Every row comes from one small tree of marks. The marks that hang from a mark follow it in brackets, in the order of their numbers. Every link used is in the known rows. Which tree was each row made from?
Known rows
z_90{z_807{z_412{z_230{z_727} z_819}}}: [-21 -17  25 -25 -27  -2  -5   7 -37  -8  41  -5   3   7  37   2 -17   3
  -4   7  12   3  -2 -40  20   0 -10  -6   7   8  -7   3   6   7  11  -8]
z_395{z_99 z_306 z_819{z_412{z_230}}}: [-14  23  15   8 -20   0  -6   1 -38  16  34   1   2 -22  29  26 -20   4
  13 -19  -3  35 -17 -22  25  23 -12   4 -17   7  13  15  10   8 -13 -24]
z_807{z_90 z_412{z_230 z_819}}: [-19   4  24 -13 -21  -7  -8  10 -52   1  34 -17   5  -1  30  10 -25  27
  17   3  12  -1   9 -28   6   1   5  -8   5   5  -2   8   6   4  20 -21]
z_412{z_807{z_90} z_819}: [-12   0  15  -6   4  -1  -2  13 -35   2  22  -5  15  -2  15  17 -15  10
  -1   5  21 -17  -2 -34   7  11 -10 -14  24  10 -13   6  11   7  16 -24]
z_90{z_807{z_412}}: [ -9  -4  21 -10  -1   8  -3  18 -29 -15  28 -15   0   5  28  25 -19  18
  -1   1   9   1   4 -33  20 -12  -3 -15  11  15 -15 -18  11  16   0 -10]
z_412{z_230}: [  5  -3   6 -16 -12  14  -4   4 -41  -5  38 -16  -3  10  16  32 -20   2
   9  11  18   3   9 -35   9  11   1   0  18   3   0  -2  -4  21 -18 -14]
z_99{z_395}: [  4  12   3   2   2   4   4   9 -38  -5  25 -18   4   8   3  33 -23   4
  12  20  14  -4   3 -44   5  -7   4  -9  26   7  -6 -29   1  17 -11  -7]
z_395{z_99 z_306}: [  0   9   9   6   1  -3   8  -3 -30   4  36 -14   8 -18  14  34 -20  10
  21 -21   3  13   5 -29  31   9 -14 -16  -1   5  10   4   5  14 -18 -32]
z_90{z_807}: [  5  -9   9 -11  10  15   1   8 -27 -10  29  -9  -2   4  21  30 -16   1
  -8   9  16  -4  -2 -39  17   0  -7 -13  17  12 -14 -12   8  17 -16 -11]
z_819{z_412}: [ 10  10  13  -6   1  16  -3  10 -22  -6  29 -21  -9   1  23  40 -27  -2
  -7  10  17   2  11 -46  10  -2   3  -7   3 -11  -9 -14   5  19  -9  -5]
z_139{z_395}: [ -2  10   4   0  20  14   0  11 -29 -13  25 -23   3   6   7  35 -28   8
   3  10   6  -1  21 -44  18 -15  -9 -22  16  -6 -10  -5   2  18  -6 -21]
z_807{z_90 z_412{z_230{z_727} z_819}}: [-31  -2  24 -16 -31 -15  -8   0 -45  -3  43 -19  10   7  26   2 -28  24
   7   3  10  -5   0 -41  16   3   3 -11  -1 -10  -1   9   4   3  22 -27]
z_230{z_412{z_807{z_90}}}: [ -9  -2  17  10  -4  -3  -9  11 -35  -7  24 -14  14  14  24  25 -19  14
  -2   2   2 -14 -13 -32   8   3  -2 -15  12  11  -9   2   9  27  -1 -37]
z_230{z_412}: [  7   1   5   1  -5   2   4  10 -39 -12  32 -25  -2  20  23  37 -25   1
   3  10   5   1  10 -45   9   2  -2 -18   7   2  -1  -7   7  26 -14 -25]
z_395{z_99 z_819}: [ -9  12   3  -2  -6   3   6   8 -37  13  35  -8   4   6   5  30 -26  13
  13 -13   1   9  -3 -33  25  15 -11  -8   7  10  -4  -9  16   6 -15 -26]
z_106{z_538}: [  9  -3  -6 -10   5  19   5  10 -31  -5  39 -13  -2   3   5  39 -18  -4
   3   7  16  -3   1 -42   5   2   1 -22  21  -3  -1  -5  -3  30  -9   3]
z_412{z_230 z_807}: [  1  -6   8 -15 -12  16  -8  13 -35  -5  30  -1   3   4  18  28 -12  -5
  -6  12  19  -4   2 -27   6  13  -9   5  28  15  -2   0  -2  19 -15 -14]
z_230{z_412{z_819} z_727}: [ -1  -5   9 -13 -15  -9   9   2 -39  -9  41 -24   3  23  23  17 -29 -15
  -2  10  11  -2   5 -62  12   8 -12 -18   4  -6  -1   0   7  17   5 -21]
z_141{z_306}: [  4   5   2  -5  14  14   3   4 -25  -7  34 -24   0   4   3  33 -29   5
  -8  11  27  -4  12 -47   8  12 -19 -19   5   4 -10  -7   5  16 -16 -25]
z_99{z_395{z_139{z_538} z_306 z_819}}: [-13  42 -13  19  11 -14  11  -7 -33  -2  17   2  16   2  -2  30 -12  13
  16   1  12  24 -27 -40   6  -3   1 -12  10  32 -13  -5  17   7  -4 -13]
z_99{z_395{z_139 z_306 z_819{z_412}}}: [-10  38   2  22  -8  -9  -2  -1 -24  -4  12  -4   9  -6  18  36 -20  -3
  11  -3   4  30 -26 -30   6  -4  -5  -3   0  23   1 -13  10  11   0   1]
z_141{z_306{z_395{z_99 z_819}}}: [-18  17   4  -4   0 -14   3   3 -18   9  32 -11  14   2   4  32 -28  13
  17  -9   1  11 -13 -39  23  20 -25 -14   2  11  -1 -10  17  11 -14 -19]
z_395{z_819{z_412{z_807}}}: [ -9  13  17  -4  -7  14  -8  17 -23   0  20   4   2   2  16  30 -16 -11
 -16   3   8   2 -16 -36  12   9 -15   2  11  15 -18 -12  17  10  -1  -9]
z_306{z_141 z_395{z_99 z_139 z_819}}: [-11  17  -9  -7 -29  -9   3   9  -9   0  27  -4  25   9  26  38 -20  -7
  29 -22   1  10  -8 -28  24   2  -6  -9  17  17   8  -5   2   9 -14   0]
z_395{z_99 z_819{z_412{z_230 z_807}}}: [-15  10  18  -6 -28   6 -14  18 -32  12  26  10   5  -6  27  25 -12 -10
  -9  -9   0  17 -18 -21  20  21 -12  12   7  15   2   2  13   5 -12 -23]
z_230{z_412{z_807{z_90} z_819} z_727}: [-17  -9  18   0 -18 -16  -3   3 -36  -6  33 -14  21  16  26   7 -22   0
  -9   3   6 -17 -13 -49  12  11 -16 -21   7  -2  -6  11  11  18  17 -38]
z_538{z_106}: [ 12   1   0  -7   9   6  18  -3 -30  -4  32 -23 -10   5   7  36 -27   3
  -2  17  15  -4  -1 -34  19   4  -6 -23  20   9 -21 -11   1  26 -20 -13]
z_727{z_230}: [  1   2  17  -6   5  25   3  11 -40  -4  26 -16 -10   3   3  33 -33  -6
   0   1   9  -4  14 -38  10   3  -1 -19  26 -14  -6 -11  -1  15 -18 -14]
z_306{z_141 z_395}: [ -1   8   1 -16  -7   9   0  15  -7  -8  32 -16  13   9  20  36 -18 -14
  23   9  10  -9   9 -41  14  -3   0 -12  19  -2  -4  -6 -11  24 -13  14]
z_412{z_807}: [  3  -3   8  -8  -2  14   3  13 -25  -9  24  -7   4   4  10  32 -18  -5
  -6  10  18 -14   7 -35  11   4 -11  -9  28  13 -12 -12   3  22 -10 -12]
z_395{z_306 z_819{z_412}}: [-13  26  12  11   3   7   0   2 -26   4  29  -4  -3 -16  19  30 -21  -1
   7  -5   2  22 -17 -37  20   8 -16  -8 -12   6  -8   6  14  12  -3  -5]
z_807{z_90 z_412{z_230{z_727}}}: [-32  -1  20 -10 -25  -8 -13  -3 -39 -13  42 -26   5   8  23   9 -33  32
   1   1   1  -5   1 -36  21  -2  10  -8   0 -14  -2   2   1  11   7 -30]
z_139{z_395{z_99 z_306{z_141}}}: [ -8  15   6  11  10   6   3   7 -17  -4  31 -11  25 -21  24  30 -17  -9
  20 -23  -3  11  18 -25  37  -5 -22 -28  -9   6   8  22  -3   4 -18 -40]
z_819{z_412{z_230{z_727}}}: [ -6  -1  14 -17 -25  11 -11  -6 -28  -9  42 -21  -7   8  28  24 -28 -13
  -7  13  17   5   1 -49  14   7   3   1  -1 -21   2  -1  -3  18 -10 -13]
z_306{z_395{z_819{z_412}}}: [-13  25  13  -8  -3  -1  -4  10 -13   3  22  -9  -2  10  15  35 -26   0
  16   9  -2  10 -20 -47  12   0   2  -2   8  -4 -12 -19  13  22   1  17]

Which tree is each row?
[-11 -15   7 -17 -25   7  -6   0 -28 -11  39  -7   7  11  15  17 -19 -11
 -12  11  18  -8  -4 -37  16  14 -10   2  22   1  -1   3  -5  22 -10 -17]
z_412{z_230{z_727} z_807}
[  0  19 -12  14  -9   2   1   3 -21 -15  24 -10  23  -4  23  35 -16 -18
  19  -2  16   7   0 -25   9  -9  -5 -13  14  25   9  -3 -11  14 -15  -5]
z_99{z_395{z_139 z_306{z_141}}}
[  1  -5  21   4  -8  18  -2  23 -39 -11  18 -11   4  17  15  27 -27 -19
 -10  -2  -3  -5  -6 -35   2   8 -13 -18  28   1  -2  -3   2  29 -17 -29]
z_727{z_230{z_412{z_807}}}
[  2  10  -4  10 -20   3   5  -2 -14  -8  34 -11  21 -17  37  39 -19 -10
  18 -29  14   9  13 -18  25   5 -16 -20   0  14  17  13  -6   6 -21 -26]
z_395{z_99 z_139 z_306{z_141}}
[ -6 -11  16  -9 -21  -9   7  11 -33 -12  33  -9  13  17  24  14 -19 -19
 -11   9  11 -10  -7 -52  12  12 -20 -15  12   5  -3   5   6  20   5 -25]
z_230{z_412{z_807 z_819} z_727}
[-19  -3  23  -9 -24   3 -22  -1 -25 -10  33 -10  10   4  29  15 -24  -1
 -19   7  14  -6 -13 -36  15   8   1   2   1 -15  -3   7   1  20   4 -25]
z_819{z_412{z_230{z_727} z_807{z_90}}}
[-12   2  23  -4 -12  10 -23   7 -31  -1  22  -8   7  -3  34  23 -15   5
 -13   8  13  -3  -9 -24   5   6   9   4   5   1  -4   5   3  19   3 -22]
z_819{z_412{z_230 z_807{z_90}}}
[-12  -5  30   8  -2   3  -6  19 -48   1  17  -8  14   6  18  13 -28  -5
  -4  -6   0 -13 -11 -31  -3  11  -9 -25  20  -3  -3  12   8  15  10 -40]
z_727{z_230{z_412{z_807{z_90} z_819}}}
[  3  21 -12 -12 -10  -9   7   3  -4  -8  27  -9  26   8  27  39 -16   0
  20 -12  16   5  10 -40  23  -7   8 -16  13   5   0  -3   0  12 -17  -7]
z_306{z_141 z_395{z_99 z_139{z_538}}}
[ -6  28   7  -4 -24 -15  -2   4  -8   2  16  -9   9   5  27  43 -30   3
  17 -18  -4  25 -15 -33  19  -2   3  -4   8   0  10 -22  13  14  -5   0]
z_306{z_395{z_99 z_139 z_819{z_412}}}
[-10   8  24   2   3   9 -16  10 -20  -6  18 -10   5  -3  27  30 -20   7
 -13   6  15 -12  -6 -31  10  -1   2  -9   5  -1 -14  -6  10  16   7 -25]
z_819{z_412{z_807{z_90}}}
[-12  20 -13   7 -11   9   4   2 -18  -7  30   0  18  -6  23  34 -16 -16
  12 -19  12  14  -5 -24  19   8 -19 -15   5  30  -2  16   0   8 -10  -4]
z_395{z_139 z_306{z_141} z_819}
[ 12  22 -17   7   8   3  22 -17 -15 -11  32  -7  11 -11  21  35 -11  -5
   4   1  26  11  -7 -29  20   1  -1 -33   4  23 -24  22  -3  16 -21 -13]
z_395{z_139{z_538{z_106}} z_306{z_141}}
[ -2  28 -11  -4   4   1  10  -3 -30  -5  26  -6   6  15   4  34 -18  10
   4   2  20  15  -3 -45  11   1   6 -12  15  18 -22  -7  17   5  -6 -13]
z_395{z_139{z_538} z_819}
[  6  18   2   7  29  -7  19  -8 -31   2  25 -18   6  -5   2  31 -23  22
   0   5   4  10   2 -38  36  -9  -2 -37   9   1 -23   2  10  15 -19 -44]
z_139{z_395{z_99} z_538{z_106}}
[ -8  -4  21   1  -6  -8  -2  15 -43  -1  21  -9  16  10  28  18 -16   5
  -3   3   7 -11  -7 -37   3   9  -9 -19  14  12  -6   7  13  19  13 -36]
z_230{z_412{z_807{z_90} z_819}}
[  2   0  17 -15 -19  18 -16  12 -26  -7  25  -3  -1   0  29  29 -14 -14
 -13  14  16   2   2 -28   5   6  -3  10  12   7  -2  -1   1  23 -10 -10]
z_819{z_412{z_230 z_807}}
[-17  34   8  22  -4   9  -6  13 -21   4  25   2  17 -15  20  24 -13 -22
  11   4  -1  14 -24 -32  13   1  -9  -2 -12  21  -2  -1   2   6  -6   5]
z_99{z_395{z_306{z_141} z_819{z_412}}}
[-12  23   7 -10 -14   9  -8  15  -6   0  27  -6  11   7  28  33 -22 -19
  12   7   1   3 -10 -42  15  -2  -1  -2   2   0  -7  -5   1  18  -4  22]
z_306{z_141 z_395{z_819{z_412}}}
[-14  26  13   3  15  11  -5  11 -26  -4  18 -12   2   3  12  32 -29  -1
  -3   9  -1  15   0 -45  20  -9  -9 -15  -2  -3 -14  -6  14   6   2 -13]
z_139{z_395{z_819{z_412}}}
[  6  -2  19   0  -4   8  10  16 -54  -1  24 -18  -5  14  12  22 -34 -23
   5   0   5   1   6 -47   1   9 -10 -26  18  -9   3   3   4  18  -6 -22]
z_727{z_230{z_412{z_819}}}
[  7  12   0   9  -9  -7   9  -7 -24  -3  29 -16  11 -17  23  42 -24  10
  16 -28  14  19   6 -22  21   1 -13 -19   6  10  14   0   5  11 -17 -32]
z_395{z_99 z_139 z_306}
[ -9  24  11   2 -15   7 -13  11 -44   4  24  -3  -2  10  16  23 -20  -5
   7  21   5  19 -25 -37   3   7   5  13   9  12  -1 -17   8  10  -8   2]
z_99{z_395{z_819{z_412{z_230}}}}
[-12  -5  14 -13 -11   1 -10  10 -44   7  29  -1  13   0  24  12 -12   3
   1  10  21  -9  -4 -25   5  18  -5  -3  22  15  -5  15   5   7   9 -22]
z_412{z_230 z_807{z_90} z_819}
[-17  18   8   7  10   3   3  14 -34   7  26  -9  12   0   3  30 -27  11
  14 -12 -10  15   2 -34  35   0 -16 -22   8   6  -4  -5  15   0  -8 -34]
z_139{z_395{z_99 z_819}}
[-10  -8  19 -15 -13  13 -10  17 -39 -12  31  -9   1   7  34  16 -16  13
  -1   8   7   7  -1 -25  17  -5  -1  -3  11  21  -6  -7   7  17  -5  -9]
z_90{z_807{z_412{z_230}}}
[ -5  -7  18 -17 -29  11 -14   2 -21 -11  33  -5  -1   4  29  19 -18 -19
 -22  12  15   0  -7 -41  16  11  -6   8   8  -8  -3   1  -4  22  -7 -14]
z_819{z_412{z_230{z_727} z_807}}
[-17  21   1  12 -11   7   3   8 -26  14  39   2  16 -16  20  26 -14  -8
  22 -29  -2  13  -3 -20  35  21 -26 -13  -8  19   3  16   5   0 -18 -28]
z_395{z_99 z_306{z_141} z_819}
[-14  28 -13  18 -12  -1   3   4 -23  -6  22   3  25  -4  16  30 -14 -18
  22  -7   9  15 -22 -24  12   0 -12  -8  10  38   2  -2  -2   5  -9  -2]
z_99{z_395{z_139 z_306{z_141} z_819}}
[-10  -7  25 -21 -12   5  -2  16 -44  -3  32  -3   0   1  38   8 -13   4
   5  10  14   6   5 -28  11   0  -8  -5  14  21  -6   6   8   7   9  -4]
z_90{z_807{z_412{z_230 z_819}}}
[-17   8  21  -8  -3  -8   0  14 -41   0  30 -20   8  -1  18  17 -29  29
   9   0  12 -12  14 -37  11  -7   1 -20   5   1 -11  -2  11   3  23 -25]
z_807{z_90 z_412{z_819}}
[ -7  30   3  12  39   0   9  -3 -27 -10  22 -13  12 -13   2  31 -15  16
   6   6   6  14   6 -49  25 -15  -8 -32  -3   1 -18  17   9  15  -5 -32]
z_139{z_395{z_306} z_538}
[ -3  -7   6 -25 -25   0   4  -2 -42  -1  48 -15   1  10  17  12 -21 -10
   6  16  22  -1   7 -52  15  16  -9  -5  12  -7   5   8  -3   8   0 -13]
z_412{z_230{z_727} z_819}
[-12  20  -9  13 -20   1   6   0 -20   3  35   2  22 -15  28  32 -18  -9
  19 -36   5  20  -2 -17  29  13 -21 -13  -2  27  11  16   3  -2 -17 -20]
z_395{z_99 z_139 z_306{z_141} z_819}
[-15  18   6 -16 -26   9 -15  16 -15   5  30   1   7   8  34  26 -16 -24
  18  11  -1  13 -18 -36   9   9   4  10   2   2   0   3  -6  20 -11  22]
z_306{z_141 z_395{z_819{z_412{z_230}}}}
[ -7  -4  25 -15  -4   4   3  22 -35  -7  28  -9   3   0  30  14 -16  10
  -2   7  14   0   9 -36  13  -9 -11 -17  12  20 -16  -7  13   5  14  -7]
z_90{z_807{z_412{z_819}}}
[ -9  23  -4  11  -4  -2   9  -6 -30  -4  25  -5   6  -4  14  35 -21   6
  14 -15  11  22 -11 -27  16   5 -16 -13   8  24  -4   3  11  17  -4 -13]
z_395{z_139 z_306 z_819}
[ -9  35 -12   9  10  -7  13 -12 -27  -2  26  -1   9  -5   8  36 -14  16
  10  -9  15  24 -14 -39  15   6  -8 -16   3  24 -19  10  18  10  -3 -13]
z_395{z_139{z_538} z_306 z_819}
[-13  -3  25  13   0  10 -10  17 -40  -8  16 -13  10  13  14  22 -31   4
  -8 -10  -5 -15 -15 -29   3   6  -5 -23  18  -3  -3   3   4  28  -7 -42]
z_727{z_230{z_412{z_807{z_90}}}}
[-24  27  10  17  15  -6   7   2 -35   9  26  -5  15 -19   7  26 -22  14
  20 -24 -15  25  -4 -28  36   2 -28 -24  -6  12   2  12  16   2  -9 -41]
z_139{z_395{z_99 z_306 z_819}}
[  6  -6  15  -7 -13  -1   6  18 -37  -4  23  -7   9  14  25  23 -14 -16
  -7   9  12  -7   0 -43   3  11 -15 -11  19  18  -7   4  10  21   2 -22]
z_230{z_412{z_807 z_819}}
[  4  19 -14 -14  -2   0   5   1  -2 -14  25 -12  21  15  23  39 -16  -8
  11   7  23  -1   9 -45   9 -12  12 -16  19   6 -12  -2  -4  19 -11  13]
z_306{z_141 z_395{z_139{z_538}}}
